Each row was made from one small tree. The marks that hang from a mark follow it in brackets, in alphabetical order. Every link used is in the known rows. Write each row's tree.
(in the rows, 128 means zero)
Known rows:
tubamaz[peme]: [133 148 132 133 129 130 136 129 135 134 122 125 134 130 139 128 122 152
 140 130 120 131 122 126 135 156 145 129 125 124 141 129 100 127 128 127
 127 125 123 142  80]
gilok[fida[merovor[moze tugigu]] nopa]: [108  73 107 152 121 134 128 143 119 137 147 157 123 150  91  98 102 155
 124 117 117 134 145 145 125 118 152 104  81 125 128 130 147  98 147 120
 150 117 135 100 204]
tugigu[merovor[moze[lizap]]]: [123  71 130 123 129 131 129 120 144 131 162 118 135 132 110 117 159 124
  91 124 117 138 166 158 143 103 147 118  81 113 133 132 135 150 128 104
 138 134 125 122 185]
fige[moze[lizap[peme[gasef]] merovor]]: [127 100 162 126 151 121 121 116 164 141 154 146 145 129 108 126 161 124
 101 130 118 147 149 118 112 180 156 129  95 144 122 129 124 119 115 102
 166 118 146 148 111]
rugug[gasef punedu]: [128 111 126 131 123 120 124 109 134 115 131 141 131 135 143 146 100 101
 137 133 140 130 134 123 124 122 140 130 184 142 120 129 111 122 134 103
 120 101 124 118 128]
fige[moze[lizap[peme] merovor]]: [130  99 147 129 156 123 121 124 160 134 152 150 132 138 130 120 171 123
 100 119 113 138 150 136 123 155 143 133  68 145 124 124 142 116 115  89
 158 119 142 155 129]
fida[merovor punedu[rugug]]: [124  91 105 137 133 120  92 150 120 120 141 144 130 118 100 147  77  99
 102 125 127 122 143 136 101 135 139 119 109 124 138 125 130 119 138 129
 126 107 136  94 197]
fige[moze[lizap[peme[gasef]]]]: [129 124 156 127 144 128 109 113 165 135 149 153 149 127 103 122 144 108
 113 136 119 144 149 116 109 173 145 132 122 145 121 136 107 136 111 127
 170 128 134 144 107]
lizap[moze[merovor] peme[gasef]]: [129  96 154 134 140 121 120 110 131 140 138 133 154 117  95 147 137 133
 127 126 133 162 143 113 128 168 149 131 144 122 118 117  98  75 127  99
 154 114 132 133  94]
rugug[gasef]: [130 123 123 130 127 126 139 120 130 131 129 135 128 131 154 139 104 112
 140 133 129 117 128 117 130 137 136 131 175 127 124 127 113 122 132 111
 134 114 126 123 105]
madod[nepam tubamaz[peme]]: [130 185 135 125 143 146 126 108 131 130 108 142 124 130 176 107 109 150
 155 131  88 119 116 124 145 164 163 128 192 117 134 130  79 109 142 161
 119 129 128 168  86]
merovor[tugigu]: [124 123 131 139 129 130 128 119 125 117 134 124 116 141 121 109 130 138
 115 131 115 138 123 125 139 138 117 120 128 124 130 125 129 116 125 124
 132 131 131 125 134]
punedu[fida[merovor] rugug]: [119 114 120 139 132 113 110 161 125 119 147 147 131 124 104 130 113  97
 114 123 119 120 143 145 122 127 129 121 114 128 129 115 153 131 117 138
 128 104 133  93 195]
tugigu[merovor[moze]]: [125  93 125 121 133 128 133 126 135 126 152 125 139 132 111 122 146 130
 109 130 124 139 154 154 151  95 143 116 121 108 133 130 132 150 138 113
 131 133 120 109 150]
fida[gilok[nopa]]: [122  72 126 121 128 123 137 164 120 148 129 172 126 132 121 115 109 158
 138 129 121 117 134 120 118 150 164 127 105 145 115 129 130 135 139 142
 144 139 129 129 187]
gasef[peme]: [131 108 136 125 130 130 142 125 136 152 125 125 128 132 118 118 132 120
 138 136 125 139 128 122 120 131 134 126 168 117 136 129 104 137 128 142
 115 119 135 125 107]
punedu[fida[gilok] tugigu[merovor]]: [114  85 148 122 135 107 130 131 116 120 146 159 132 128 126 107 172 133
 117 127  80 120 132 142 140 122 152 121  94 144 116 114 163 180 129 137
 122 136 128 114 205]
nepam[madod[tubamaz[peme[gasef lizap]]]]: [133 167 151 122 136 137 103 117 165 138 111 135 156 116 153 114 110 135
 173 144 129 115 128 101 136 167 161 127 229 119 133 138  81 126 131 157
 102 125 121 172  52]
tugigu[merovor]: [124 110 124 126 134 124 143 123 138 124 139 127 137 130 125 119 144 129
 113 129 115 140 139 131 131 117 133 124 122 118 133 131 137 155 140 122
 121 134 121 129 140]
nepam[madod[tubamaz[peme]]]: [141 171 125 130 147 143 126 129 149 134 108 146 140 122 177 121 132 153
 164 137 112 100 120 129 156 162 154 132 209 119 140 136 100 117 130 146
 113 136 118 150  62]
fida[punedu]: [130 105 116 125 132 131  99 125 118 122 125 131 127 122 122 142 112 125
 121 128 121 128 126 125 109 146 135 121 126 135 132 130 118 135 134 128
 128 127 134 119 152]
peme[gasef lizap[moze] tubamaz[madod]]: [114 122 146 121 112 126  94  78 131 142 123 117 162 112 105 121 100  91
 162 137 154 129 163 102 116 122 158 116 155 130 110 127  62  84 128 129
 135 107 122 147  83]
lizap[moze[merovor]]: [126  86 132 133 134 122 129 121 116 136 134 113 138 129 124 129 144 143
 117 119 134 140 138 140 136 141 140 126 107 115 124 113 133  80 134  89
 137 125 132 129 121]
lizap[moze[merovor] peme[gasef tubamaz]]: [129  84 161 136 132 121 126 104 133 148 134 131 160 114  95 143 116 111
 136 128 133 150 155  98 115 156 167 124 156 132 116 121  96  76 125 102
 151 101 129 140  74]
nepam[madod[tubamaz[peme[lizap[moze]]]]]: [136 145 130 134 141 137  96 115 149 130 108 127 156 121 162 106 121 133
 169 133 128 113 136 128 148 149 150 133 199 107 130 126  84  91 134 128
 106 134 109 176  60]
peme[lizap tubamaz]: [124 106 143 128 116 125 113 117 140 134 124 119 135 125 127 113  94  87
 145 128 137 122 149 103 105  99 139 121 126 139 119 129 127 129 126 131
 108 105 122 166 109]
fida[gilok merovor[moze tugigu]]: [121  80 131 142 131 125 122 148 129 133 155 157 110 140 102 123 127 144
 101 135 124 118 142 150 145  94 158 114  67 115 132 115 128 106 134 113
 159 124 124  81 204]
madod[nepam tubamaz[peme[lizap]]]: [127 175 146 122 139 141 107 104 145 127 108 132 125 131 174  93  95 128
 163 128  98 124 123 114 135 146 158 127 185 120 128 129  73 111 142 161
 100 119 125 196  93]
punedu[fida rugug[gasef] tugigu]: [114 107 137 134 123 108 111 129  97 113 143 144 134 128 131 118 108  90
 135 123  94 112 136 139 143 154 128 130 185 137 113 114 147 135 114 126
 120 107 138 104 162]
peme[gasef lizap[moze[merovor]] tubamaz]: [119  68 165 128 118 117 114 107 133 146 133  99 162 118  98 121 100 101
 132 130 149 142 157  97 101 134 163 115 139 126 114 119 114  85 130 105
 124 101 131 160  88]
gilok[fida[merovor[moze] punedu] nopa]: [113  57  93 137 126 135  97 149 113 140 139 165 133 130  93 129  85 142
 131 114 122 125 148 146  96 131 171 105  74 135 130 136 134 119 156 126
 143 115 137  94 222]
fida[gilok[nopa] merovor[moze]]: [120  60 124 127 127 123 124 173 133 153 150 176 124 132 100 127 106 146
 123 126 132 111 154 145 125 106 186 119  78 131 120 123 135 128 146 127
 156 130 126  96 217]
punedu[rugug[gasef] tugigu[merovor]]: [113  87 130 130 128 110 137 119 114 115 150 136 142 130 134 113  99  91
 116 127  97 129 149 133 143 132 136 128 173 117 124 124 145 142 142 112
 114 117 128 116 150]
tubamaz[madod[nepam] peme[lizap]]: [121 195 132 115 133 130  96  72 136 127 112 129 121 129 170 100 113 136
 168 125 116 126 137 117 149 141 141 128 122 120 130 127  41  98 143 152
 120 116 127 193  85]
rugug[gasef[peme] punedu[fida tugigu]]: [119  92 154 130 121 111 123  96 122 125 133 139 130 138 121 121 136  84
 154 130 104 135 128 131 128 127 147 125 223 147 116 115 111 161 120 128
  98  95 138 111 137]
fige[moze[lizap[peme] merovor[tugigu]]]: [126  92 148 141 155 125 120 114 157 122 159 148 121 152 121 102 172 132
  89 123 100 147 145 132 134 165 131 127  64 140 126 122 142 102 113  84
 161 122 144 152 135]
tubamaz[madod peme[gasef lizap[moze]]]: [120 154 143 123 121 126  97  81 138 142 122 111 162 118 118 120 112 137
 165 137 148 143 145 112 139 160 160 123 145 115 126 126  33  85 129 126
 137 117 123 152  64]
punedu[rugug tugigu]: [113 108 140 131 121 114 114 129 100 118 137 130 132 126 110 109 108 110
 118 122 109 128 138 142 139 136 123 130 135 130 122 122 149 121 126 135
 113 127 138 120 159]
merovor[moze tugigu]: [123 103 131 137 125 134 116 123 119 120 146 120 118 144 104 108 132 143
 115 131 123 140 138 148 160 117 128 116 126 111 131 125 123 105 124 113
 142 132 129 104 148]
punedu[rugug[gasef[peme]] tugigu]: [117  84 143 130 124 116 138 116 109 145 136 132 130 133 123 111  92  87
 142 132 106 128 139 126 132 146 139 132 219 115 125 122 111 126 129 132
 105 102 142 113 119]
gilok[fida[merovor punedu] nopa]: [114  73  91 141 129 130 110 142 118 135 126 167 132 128 110 130  80 136
 133 113 113 123 134 122  76 147 162 111  80 147 130 135 140 125 160 136
 134 113 140 111 208]
lizap[moze peme]: [134 117 132 139 137 127 109 111 130 127 132 140 144 122 106 135 131 114
 137 123 129 149 144 127 134 137 128 138 139 122 119 121  96  92 123 109
 149 127 114 138 107]

Write each row's tree:
[124  71 153 148 133 127 131 103 144 136 147 134 115 137 123 118 133 112
 104 119 104 139 156 105 126 145 143 120  84 145 123 122 132  89 112  91
 143  97 141 160 141] => moze[lizap[peme[tubamaz]] merovor[tugigu]]
[112 110 144 132 123 109 102 137  96 109 142 138 135 126 107 107 131 109
 124 118  96 125 136 149 141 147 121 125 140 140 116 114 160 140 109 144
 113 124 140 112 179] => punedu[fida rugug tugigu]
[117 174 138 112 125 132 112  67 119 141 117 137 131 115 138 118 101 110
 157 141 119 119 145 100 130 139 157 116 177 135 117 133  57  97 140 170
 145 113 135 149  89] => peme[gasef tubamaz[madod[nepam]]]
[117  70 143 143 129 119 108 107 124 121 141 100 130 143 115  96 133 134
 114 118 133 153 141 125 136 131 122 119  96 111 121 109 132  68 132  81
 123 118 132 153 136] => peme[lizap[moze[merovor[tugigu]]]]
[119 172 123 117 129 135 113  73 117 134 113 139 117 124 156 110 114 109
 155 130 111 109 147 118 139 117 147 121 145 135 119 128  75  95 140 155
 137 113 129 157 108] => peme[tubamaz[madod[nepam]]]
[127 142 158 125 120 124 116 117 151 139 125 112 153 123 119 119  99 136
 150 137 137 143 130  98 117 164 151 123 147 122 133 132  76 133 129 142
 117 114 126 163  68] => tubamaz[peme[gasef lizap]]
[125  81 151 122 134 128 121 108 159 137 166 138 150 121  84 133 148 113
  99 130 120 158 172 130 137 129 156 121 124 119 129 136  97 146 121 114
 156 124 125 126 157] => tugigu[merovor[moze[lizap[peme[gasef]]]]]
[127  82 124 130 130 121 141 134 121 153 134 137 134 133 127 122  79  90
 145 139 127 131 141 121 126 153 137 129 223 108 132 128  94 115 126 132
 117  91 136 111 117] => punedu[rugug[gasef[peme]]]
[122  89 151 130 120 116 133  89 126 134 128 133 129 138 126 124 112  88
 150 133 117 139 131 123 124 118 151 130 220 136 120 123 101 142 137 117
  95 100 137 120 113] => rugug[gasef[peme] punedu[tugigu]]
[112  58 120 134 131 108 117 195 119 140 150 188 130 127  96 117  96 124
 124 123 111 107 150 135 113 149 164 121  86 147 115 117 158 138 127 153
 145 112 135  95 252] => punedu[fida[gilok[nopa] merovor] rugug]
[126  93 160 128 136 122 128 113 152 145 148 136 135 120 105 146 147 127
 108 122 126 152 148 107 118 172 151 130 108 139 122 126 111 107 118 108
 149 109 146 148 139] => moze[lizap[peme[gasef]] merovor]
[124 177 130 121 138 134 103  68 129 133 117 164 117 121 152 120 117  94
 167 126 106 122 154 108 143 117 142 129 154 144 114 130  55  88 134 154
 145 106 125 169  98] => lizap[peme[tubamaz[madod[nepam]]]]
[132 123 140 131 149 129 108 119 159 129 146 155 136 134 123 117 155 107
 113 126 112 134 149 133 117 147 134 135  86 144 123 132 125 133 111 112
 159 128 130 153 123] => fige[moze[lizap[peme]]]
[122  56 110 128 134 123 110 164 126 142 136 183 122 124 112 138  89 143
 121 127 117 111 138 118  87 142 183 117  74 146 124 126 130 144 156 136
 147 126 134 105 228] => fida[gilok[nopa] merovor punedu]
[121 105 152 128 119 121  98 105 133 132 133 106 159 118  92 119 106 112
 137 133 150 149 143 109 110 138 137 124 153 116 116 123  94 104 129 124
 131 123 122 147 105] => peme[gasef lizap[moze]]
[119  74 130 118 131 125 101 107 112 111 152 126 136 126 101 124 142 124
 103 123  97 139 147 157 140 109 153 113 114 120 132 127 137 165 147 116
 117 143 132 102 179] => fida[punedu[tugigu[merovor[moze]]]]
[112  34 128 114 133 116 117 135 108 127 141 173 135 127 113 110 116 147
 115 122  79 125 140 123 110 146 179 117  94 151 117 128 145 179 161 138
 125 150 136 123 228] => fida[gilok[nopa] punedu[tugigu[merovor]]]
[124 163 127 127 138 133  93  57 119 131 117 153 132 117 138 120 115  94
 164 124 113 129 161 116 145 122 146 130 158 130 110 122  42  56 134 139
 157 112 117 164  89] => lizap[moze peme[tubamaz[madod[nepam]]]]
[120  77 129 121 130 117 123 169 117 140 136 179 127 132 119 113 132 152
 143 125 105 113 131 125 121 160 162 122 107 154 109 122 141 153 123 152
 146 132 135 118 210] => punedu[fida[gilok[nopa]]]
[128  87 159 130 119 134 108 107 148 150 150 139 146 115  84 139 113  93
 124 132 132 134 172 116 121 127 168 119 141 139 120 137  88 117 107 123
 161 106 128 134 121] => merovor[moze[lizap[peme[gasef tubamaz]]]]
[121  87 142 138 145 126 128 119 143 123 156 121 119 154 132  93 166 143
  80 126 105 134 138 143 131 160 134 118  56 133 132 121 160 111 120  86
 154 131 150 142 141] => fige[moze[lizap merovor[tugigu]]]
[119  85 122 131 125 116  94 117  92 111 137 142 132 122 131 135  70  91
 127 125 105 117 137 128 123 163 140 127 181 133 122 124 121 124 135 118
 118 111 140 107 162] => fida[punedu[rugug[gasef] tugigu]]
[112  97 104 145 125 127 138 146 128 145 128 163 133 134 114 117  96 143
 141 114 123 123 135 125  94 131 153 117  79 141 125 133 151 119 152 134
 135 112 134 124 183] => gilok[fida[merovor] nopa]
[128  95 141 125 125 123 130 109 147 152 127 122 131 135 141 116  98  86
 157 137 135 134 137 101 113 124 138 128 202 114 126 127  85 132 132 123
 103  92 129 151  97] => rugug[gasef[peme[lizap]]]
[120  99 138 124 119 129 107  78 133 160 119 115 146 125 112 105 115  84
 171 136 143 135 163 115 120 100 152 119 163 119 119 124  55  91 126 130
 113  96 126 156  83] => gasef[peme[lizap[moze] tubamaz[madod]]]
[124  84 147 145 141 126 129 109 144 126 151 134 110 141 123 117 156 134
  93 115 108 151 144 119 139 156 127 127  72 132 126 120 130  91 115  87
 148 112 143 153 165] => moze[lizap[peme] merovor[tugigu]]
[136 165 135 127 141 138 104 124 159 130 108 138 142 124 175 107 118 134
 172 135 122 106 128 118 146 147 147 132 197 119 135 134  97 121 131 145
  93 127 118 181  72] => nepam[madod[tubamaz[peme[lizap]]]]
[124 205 122 116 139 135 116  76 125 132 111 136 119 129 172 114 125 152
 157 131 108 123 129 130 160 155 146 128 134 120 135 128  47  92 143 152
 137 126 130 165  80] => tubamaz[madod[nepam] peme]
[122 169 130 120 126 128 108  97 145 134 118 127 135 129 152 116 121 138
 164 129 135 128 138 120 145 134 143 126 109 129 131 129  64 110 129 127
 115 111 127 166  89] => tubamaz[madod peme[lizap]]
[131 102 144 138 126 131 120 110 150 141 135 145 131 120 124 136 118  88
 127 121 119 125 159 108 109 124 145 130 107 149 121 133 112 122 111 121
 143 105 124 163 130] => moze[lizap[peme[tubamaz]]]
[131  88 153 133 148 125 125 118 163 143 148 151 137 134 131 117 150  97
 109 123 111 125 162 124 110 145 156 127  75 155 121 127 143 116 114  94
 153 104 138 163 106] => fige[moze[lizap[peme[tubamaz]] merovor]]
[117 200 147 109 129 128  95  67 140 134 115 124 135 121 149 106 104 138
 167 137 124 136 138 100 141 164 154 123 156 121 128 131  25 100 142 164
 128 115 132 183  73] => tubamaz[madod[nepam] peme[gasef lizap]]
[127  88 140 149 143 122 121 106 125 122 143 132 129 139 105 120 148 141
 118 118 115 161 140 126 149 152 125 128 113 116 122 111 116  59 125  79
 150 118 131 136 120] => lizap[moze[merovor[tugigu]] peme]
[121  84 135 139 122 136 113 115 128 125 155 113 115 143 105 108 146 134
  93 126 119 135 151 154 153 121 131 115  89 118 133 126 126 111 114 105
 151 133 136 116 181] => merovor[moze[lizap] tugigu]
[111  76 148 123 124 111 120 153 103 133 134 174 127 131 115  99 143 147
 141 119  87 111 128 131 127 152 164 125 109 161 102 117 160 164 127 152
 135 143 137 122 214] => punedu[fida[gilok[nopa]] tugigu]
[123  75 136 126 124 116 122 127 135 148 134 130 136 134 124 108  68  70
 152 135 138 137 150 110 115 138 132 129 212 110 127 128  89 117 126 131
  97  83 136 137 123] => punedu[rugug[gasef[peme[lizap]]]]
[119  86 126 137 135 108 112 182 120 130 148 177 127 122 111 130 112 113
 114 128 116 108 143 147 120 128 151 123  78 138 125 111 153 128 117 143
 140 106 130  84 232] => punedu[fida[gilok merovor] rugug]
[121  85 130 126 134 110 109 173 105 128 141 168 132 125 117 119 118 125
 126 132 111 111 139 143 135 153 139 126 109 143 119 118 141 128 106 149
 136 115 135  96 216] => punedu[fida[gilok] rugug]
[121 153 131 113 133 136 125  69 122 157 110 136 115 128 147 104 115 101
 165 138 108 120 147 114 132 120 151 118 185 122 126 130  51 107 140 171
 125 105 139 156  88] => gasef[peme[tubamaz[madod[nepam]]]]
[119 110 127 155 126 113 116 114 142 100 149 148 118 145 124 132 117  95
 117 131 119 126 130 128 128 110 137 116 157 142 122 111 129 127 124 102
 130  89 129  90 175] => rugug[gasef punedu[fida[merovor[tugigu]]]]
[131 159 149 128 133 142 140 126 144 140 116 137 152 120 136 131 111 152
 154 145 115 127 115 111 130 183 178 123 213 124 134 138  78 126 127 151
 124 123 132 134  69] => madod[tubamaz[peme[gasef]]]
[122  79 135 146 134 123 130 110 114 122 140 109 127 142 113 109 143 152
 103 122 121 148 132 137 146 148 130 121 105 110 126 110 137  68 132  82
 142 126 136 127 126] => lizap[moze[merovor[tugigu]]]
[108  90 107 157 122 129 138 138 123 135 137 159 121 147 112  98  97 153
 129 116 110 133 131 120 105 138 142 110  80 134 127 130 152 104 150 130
 139 116 137 121 190] => gilok[fida[merovor[tugigu]] nopa]
